Every row comes from one small tree of marks. The marks that hang from a mark follow it in brackets, in the order of their numbers. Every link used is in the known rows. Which tree was each row made from?
Known rows:
q736[q647 q880]: [  1   7 -12  -5   7  16 -14  14  26  10   4   8   6  16 -11 -36 -21  15
 -10  -9  -1  -9   6  11 -12  31 -19  -9 -25   4   5 -10]
q622[q181[q647 q866] q198]: [ 17   6 -34 -15   3  15  -6  18   7   0   2  -2   9  -6 -19  -8 -16  17
  -7  -1  17  -9  -1  18 -16  24 -19 -10 -15   1  10 -29]
q206[q181[q880]]: [  4  20   2   4   2   7 -28  24   5  -2  -3  15   8  14  -7 -26 -14  12
   3  -5   4  -8  -8  10  -4  32 -20  10 -10   4   0 -18]
q93[q163[q405[q206[q181]]]]: [  3   9   5   0  -5  22   0  28  12  -5   7  32  -3 -19 -15  -5 -12   2
   4 -35 -10 -12  -6   1  -6  11 -13   4  32   7   4 -23]
q181[q206 q647[q736]]: [ -7   4 -20  -7  -1  24 -14  25  27   2   8  -6  -2  -9  -4 -16 -22  19
   2   6  11  -7   7   5 -13  19 -23   5  -5   5   2 -26]
q181[q206 q647[q736] q866 q880]: [ -9   7 -39   4  -2  12 -27  26  21  -3   2 -25   5   0  -7 -24 -18  20
   9  21  22 -16   6  13 -10  18 -22  -8 -15   4  -2 -25]
q880[q181[q647[q736]]]: [ -4   9   1  -5   8  19 -19  18  19   5   5  10   2  -2  -2 -18 -21  23
  -4  17  -7  -4  15   2 -17  10 -29   8 -22  -3   3 -29]
q198[q866]: [ -4  10   7  -8   3   9 -14  17   9   6   0  18   8 -10  -5 -13 -16   3
  -8  -3   8 -11   6   1  -8  18 -15  15 -32   1  -1 -11]
q206[q181]: [  2  17   2  -4   4  15 -14  28   4   1   2  22   4   1  -2 -15 -18  10
  -5  -9  -2  -5  -5   5  -8  39 -23  15  -5   1   2 -19]
q206[q181[q647 q866 q880[q736]]]: [  4  15 -22  11   0   7 -18  29   1  -4   0  -2   4  -2   4 -15 -14  19
   6   8   5 -17  12  20 -11  16 -20 -10 -13   2   1 -30]
q405[q163 q206[q181[q647]]]: [  4   9   8  -1  -6  26  12  31   3  -5   1  23  -5   4 -20   8 -21  19
  -5 -19  11 -10   6   5  -6  17 -17   3   8   4  -1 -29]
q163[q93 q405[q206[q181]]]: [ -2   9  -9  10  -3   5  -5  24 -15  -2  10  19   0 -20  -1  -3 -14   7
   9 -16   1 -11  -7  11  -7  29 -18  -1  18   9  -1 -27]
q405[q163[q93] q206[q181[q866]]]: [ -6  10 -15   7  -6  10   9  34 -26  -4   2  19   6  -4 -15  15 -17  17
   1   1  25 -15   1   5  -7  40 -20  -4   3   2 -11 -26]
q163[q405]: [  7   7  -4  -4   8  10 -23  14   2  13   9  21   4 -17  -6 -17 -16   7
   5  -7  -4 -10   3   9  -9  19 -15   3  -3   5   4 -17]
q93[q163[q405]]: [ 12   6   3  -9   6  21 -12  12  17  14  10  29   5 -23 -11 -13 -14   7
   9 -20 -13 -15   5   5  -8   8  -9   2   6   3   1 -15]
q622[q181[q647 q866]]: [  8  10 -19  -6   6  13  -2  20   7  -1   2   0   7   3 -12 -12 -20  13
  -2   7   4 -10  10  14 -14  23 -19 -11 -17  -4   8 -20]
q880[q181[q206]]: [-18  11 -10   5   2  16 -34  21  11  -8  11  17   2   2   0 -18 -20  13
  -7  -6   6  -2  -5  -7 -13  15 -19   8  -4   2   0 -20]
q736[q880]: [  0  12  -6  -5   4  10 -26  15  20  10   4  18   9  10  -5 -32 -17  10
  -3  -6   2  -4   5   8  -8  50 -22   8 -20   3  -2 -12]
q647[q736[q880[q181]]]: [-13  15   3   1   4  10 -34  19  22   8   3  19  10  13  -5 -34 -14  19
  -3  13  -7   3   8  -1 -14  44 -37  10 -21   1  -1 -24]
q647[q736[q880]]: [ -3  11  -4  -6   3  13 -24  20  25  14   2  13  10   8  -9 -32 -14  15
   1  10   4  -2   8   5 -11  54 -34  12 -21   5  -3 -18]
q622[q181[q880] q198[q866]]: [ 11  11  -2  -5  -5   3 -27  10   5  -1  -6  11  15   7 -25 -19  -6   7
  -3  -7  27  -6 -13  10  -8   8 -14   1 -28   8   5 -22]
q163[q93 q405[q206]]: [  0   3 -12   5   1   7 -10  14 -12   5  13  19   2 -24  -4  -5 -16   7
  10  -9  13 -13   1  10 -10  20 -11  -4   7   7  -5 -20]
q181[q206 q647[q736[q880]] q866]: [-16   7 -42   0  -4  12 -18  30  32   1   3 -21   5   0  -3 -28 -19  19
   1  14   9 -11  11  10 -12  45 -31  -6 -14   5  -1 -25]
q206[q181[q647 q866 q880]]: [  6  17 -20   4   2   6 -17  27   8  -5  -6 -10   7   6  -3 -22 -18  18
   3   5   1 -18   4  21  -5  28 -20  -4 -18  -2   2 -25]
q880[q181[q647] q736]: [ -1   8  -1   4   7  19 -21  15   7   2  12  23  -1  -9   7 -10 -20  21
  -4   3  -4  -7  21   5 -20  -4 -19  -1 -17  -1   2 -30]
q181[q647[q736[q880]] q866]: [ -2   9 -29  -6   3  10 -14  24  28  10  -1 -12   9   2  -5 -28 -18  20
   0  20   3 -12  19  15 -12  49 -33  -3 -28   0  -1 -24]
q206[q181[q866 q880[q736]]]: [ -1  18 -19  13   0   5 -25  31  -7  -3   0  10   8   1   1 -16 -10  13
   6   9  11 -14   2  12 -10  27 -23  -3  -9   4  -2 -24]
q647[q736[q880[q181[q866[q198]]]]]: [-18  11 -24  -3   7  17 -25  18   5   2  -3   7  16  -3  -3 -27 -14  21
  -6  36  18  -1   4   2 -14  44 -41  -5 -22  -2  -2 -25]
q198[q622[q181]]: [ 17  12  19  -1   4  10 -15  19   1   1   7  32   8   3 -18 -11 -17   2
  -7 -18  23  -5   0   3 -17  32 -16   5  -3   2   3 -10]
q622[q198[q866[q181[q206]]]]: [ -8   8 -29  -8 -10   9 -15  19   8  -8   8   1   2 -20  -4 -13 -14  11
 -17 -22  21  -5 -17  -5 -13   7 -13   6 -22  10   6 -33]

Write each row's tree:
[  7  12   7   8  -7  15 -15  24  13  -7   3  24   1  -6 -19 -16  -9   4
  13 -31  -3 -15 -10   6  -2   2 -10   0  26   8   1 -22]  q93[q163[q405[q206[q181[q880]]]]]
[  2  13   4  14  -8  10  -8  23 -20  -3   0  23   7  12 -19   0 -14  20
   9  -8  29 -12  -3   8  -2  25 -14  -1   3   7 -14 -26]  q405[q163[q93] q206[q181[q880]]]
[ -1   9   5   6  -6  16   8  28 -19  -1   4  31   3  -1 -15  12 -18  18
   2 -11  23  -9   0   2  -6  34 -18   5   7   5 -11 -27]  q405[q163[q93] q206[q181]]
[  3  14 -21  -4   5  12  -4  31   8  -3  -1  -2   3  -5   1 -12 -21  16
  -5   2  -6 -15   7  15  -9  35 -23   0 -11  -4   5 -25]  q206[q181[q647 q866]]
[  9   9  -3   3  -7   5 -28  12  -2   1   0  20  12  -1 -18 -11  -2   8
   1  -5  31  -6  -5  10 -14  -3 -14  -4 -24  11   3 -27]  q622[q181[q880[q736]] q198[q866]]
[  0   8 -20   4  -1  14 -29  16  22  -4   6  -9   1   5  -4 -27 -21  17
   6  -6  17 -12   1  14  -7  10  -8  -3 -10   6  -1 -20]  q181[q206 q647 q880]
[ -2  10  -7   9  -3   5  -8  11   3   0   4   3   2   3  -2 -25 -14  15
  -8  -3   6 -15   8   3 -18 -29 -10 -17 -44   7   7 -25]  q198[q866[q181[q880[q736[q647]]]]]
[  3  13  -7  11   2  15 -17  23   4   1   3  13   2  11  -6 -23 -15  18
   0  -4   5 -12   1  13 -13   2 -18 -12 -13   8   6 -21]  q206[q181[q880[q736[q647]]]]
[ -1  12  11   1  -6  22   3  32  -6  -4   1  35  -2   7 -23   6 -17  12
  -5 -18  19  -7  -3  -3  -5  28 -20  10  12   6  -3 -23]  q405[q163 q206[q181]]
[ -8  10  -6   3   7  13 -25  13  23   3   6  14   6  21  -6 -37 -21  18
 -15  -5 -11  -5   7   4 -15  19 -23 -10 -28   1   5 -15]  q736[q647 q880[q181]]
[  2  16 -20   2   1   8 -17  31  13  -1  -7 -14   7   6  -6 -23 -15  23
   6  21   3 -15   6  18  -8  31 -30  -2 -17   0   1 -30]  q206[q181[q647[q736] q866 q880]]
[-26  13 -13   8  -3  12 -40  25  26  -2   8   9   5  11  -2 -33 -15  18
  -2   6   3   4   0  -7 -14  39 -35   7  -8   6  -2 -25]  q647[q736[q880[q181[q206]]]]
[  1  13  -2  13  -5   4 -25  25  -1  -8   2  16   0   0 -13 -20 -11   3
  10 -19   5 -10 -12  11  -3  15 -16   1  18  11   4 -23]  q163[q405[q206[q181[q880]]]]
[-22   4 -39  15   2  18 -20  27   3  -9  15   5  -1  -5   3 -12 -20  17
 -11   7  10 -12   5  -1 -23  -7 -18 -23  -9   4   5 -22]  q880[q181[q206 q866] q736[q647]]
[ 10   8  26  -3  -2   7   1  22  16   3   0  12   7  -8 -16  -7 -16   6
  -8  -2  19 -11  15   4 -19  11 -23   5 -22   3   5 -21]  q198[q622[q181[q647[q736]]] q866]
[ -1  13 -12   7  -4  10 -31  18   9  -9   5   6   8  21 -16 -26 -14   9
   7  -6  21  -1 -12   5  -8  17 -14  -4  -1   7   3 -16]  q622[q181[q206 q880]]
[ 18   6  -2 -10   6  21   5  10  -2  -2   9  11   2 -24   2 -14 -26  18
 -14 -11  31 -11   6   7 -19  11 -13  -6 -16  -1   5 -28]  q866[q181[q647] q198[q622]]
[  6  16   0   0   1  13 -19  26  19   1  -5  -3   4   9  -6 -25 -16  23
   8  10   0 -10   4  16  -7  25 -29   8 -15   3   2 -31]  q206[q181[q647[q736] q880]]
[  0   8 -34   0  -2  21 -14   8   5 -13   5 -16   2  -7   4 -28 -23  25
  -1   0  29  -6  -7   9 -11  -5 -11 -15 -14   4   5 -34]  q866[q181[q206 q647 q880] q198]
[  4   6 -13   9  -3   7   4  23  -6  -3   9   7  -3 -23   3  -2 -19  13
   8 -16  -5 -15   3  18  -8  18 -15  -7  15   7   1 -33]  q163[q93 q405[q206[q181[q647]]]]
[ 15  14   1   9   3  -3 -27  21  -5  -4   1  13  15  12 -21 -20 -13   3
   1  -1  35 -13   0  11 -14  29 -15  -8 -11   1   0 -10]  q198[q622[q181[q866 q880]]]
[  5   2   3  -4  -1  24  -5  17  15   3  11  31  -1 -23 -18  -7 -13   2
   5 -29   2 -14   1   1  -8   1  -6   2  21   6   1 -15]  q93[q163[q405[q206]]]
[  3  14  -4   6  -4  14 -12  26  13 -13  -1   4  -3  11 -10 -20 -18  13
   1 -16  12 -12  -3  14  -4  12 -15   3   1   4   1 -25]  q405[q206[q181[q647 q880]]]
[ -9   9 -22  -6  13  21 -20  15 -12  -3   1  14  12 -13   0 -13 -19  16
 -11  24  22  -6  -1   2 -14  22 -24  -5 -17  -6   0 -19]  q880[q181[q866[q198]]]
[ -3  12  -2   2   5  11 -28  13  26   2   4  10   6  12   2 -32 -21  20
  -8  -4 -14  -4  16   9 -12  26 -23   1 -25  -2   1 -24]  q736[q880[q181[q647]]]
[ -9   7 -38  -5   2  23  -7  21  -9 -12   3   2  11  -7 -11  -9 -17  10
  -3  14  40  -2 -12   3 -13  28 -21 -15   4   2   5 -18]  q622[q181[q206 q866[q198]]]
[  4  10 -30 -10   8  24   5  25  -3  -6  -4  -2   7 -17   3  -9 -22  19
  -8  13  16 -14   1  16  -9  30 -25  -7  -8  -4   5 -27]  q206[q181[q647 q866[q198]]]
[  3  10 -14 -15  -3   7 -10  13   3   1   3  10   6 -17  -6 -13 -13  12
 -18 -15  12  -6  -9  -1 -14   9 -15   9 -36   5   6 -31]  q622[q198[q866[q181]]]
[ -4   5 -47   0   2  20 -20  16   5  -9   0 -20   8 -11  -2 -21 -21  20
   3  16  42 -16  -3  17  -7  10 -12 -19 -10   2  -1 -22]  q181[q206 q647 q866[q198] q880]
[ 13   9 -30   3  -1   7 -30  17  -8   0   2  11  14   0 -20 -12  -4  14
   5   7  36  -8  -6  15 -16  16 -18 -14 -13   7   4 -28]  q622[q181[q866 q880[q736]] q198]
[  4  18   2  12   0   9 -28  25  -2   0   3  22   5   5   0 -18 -11  13
   7  -2   9  -8   0  10 -10  20 -21   5  -7   7  -1 -24]  q206[q181[q880[q736]]]
[  0  20 -18   6   2   2 -26  30  -1  -5  -5   3  11  10  -6 -24 -14  12
   3   5   7 -13  -6  13  -4  38 -22   1 -14   0  -1 -18]  q206[q181[q866 q880]]
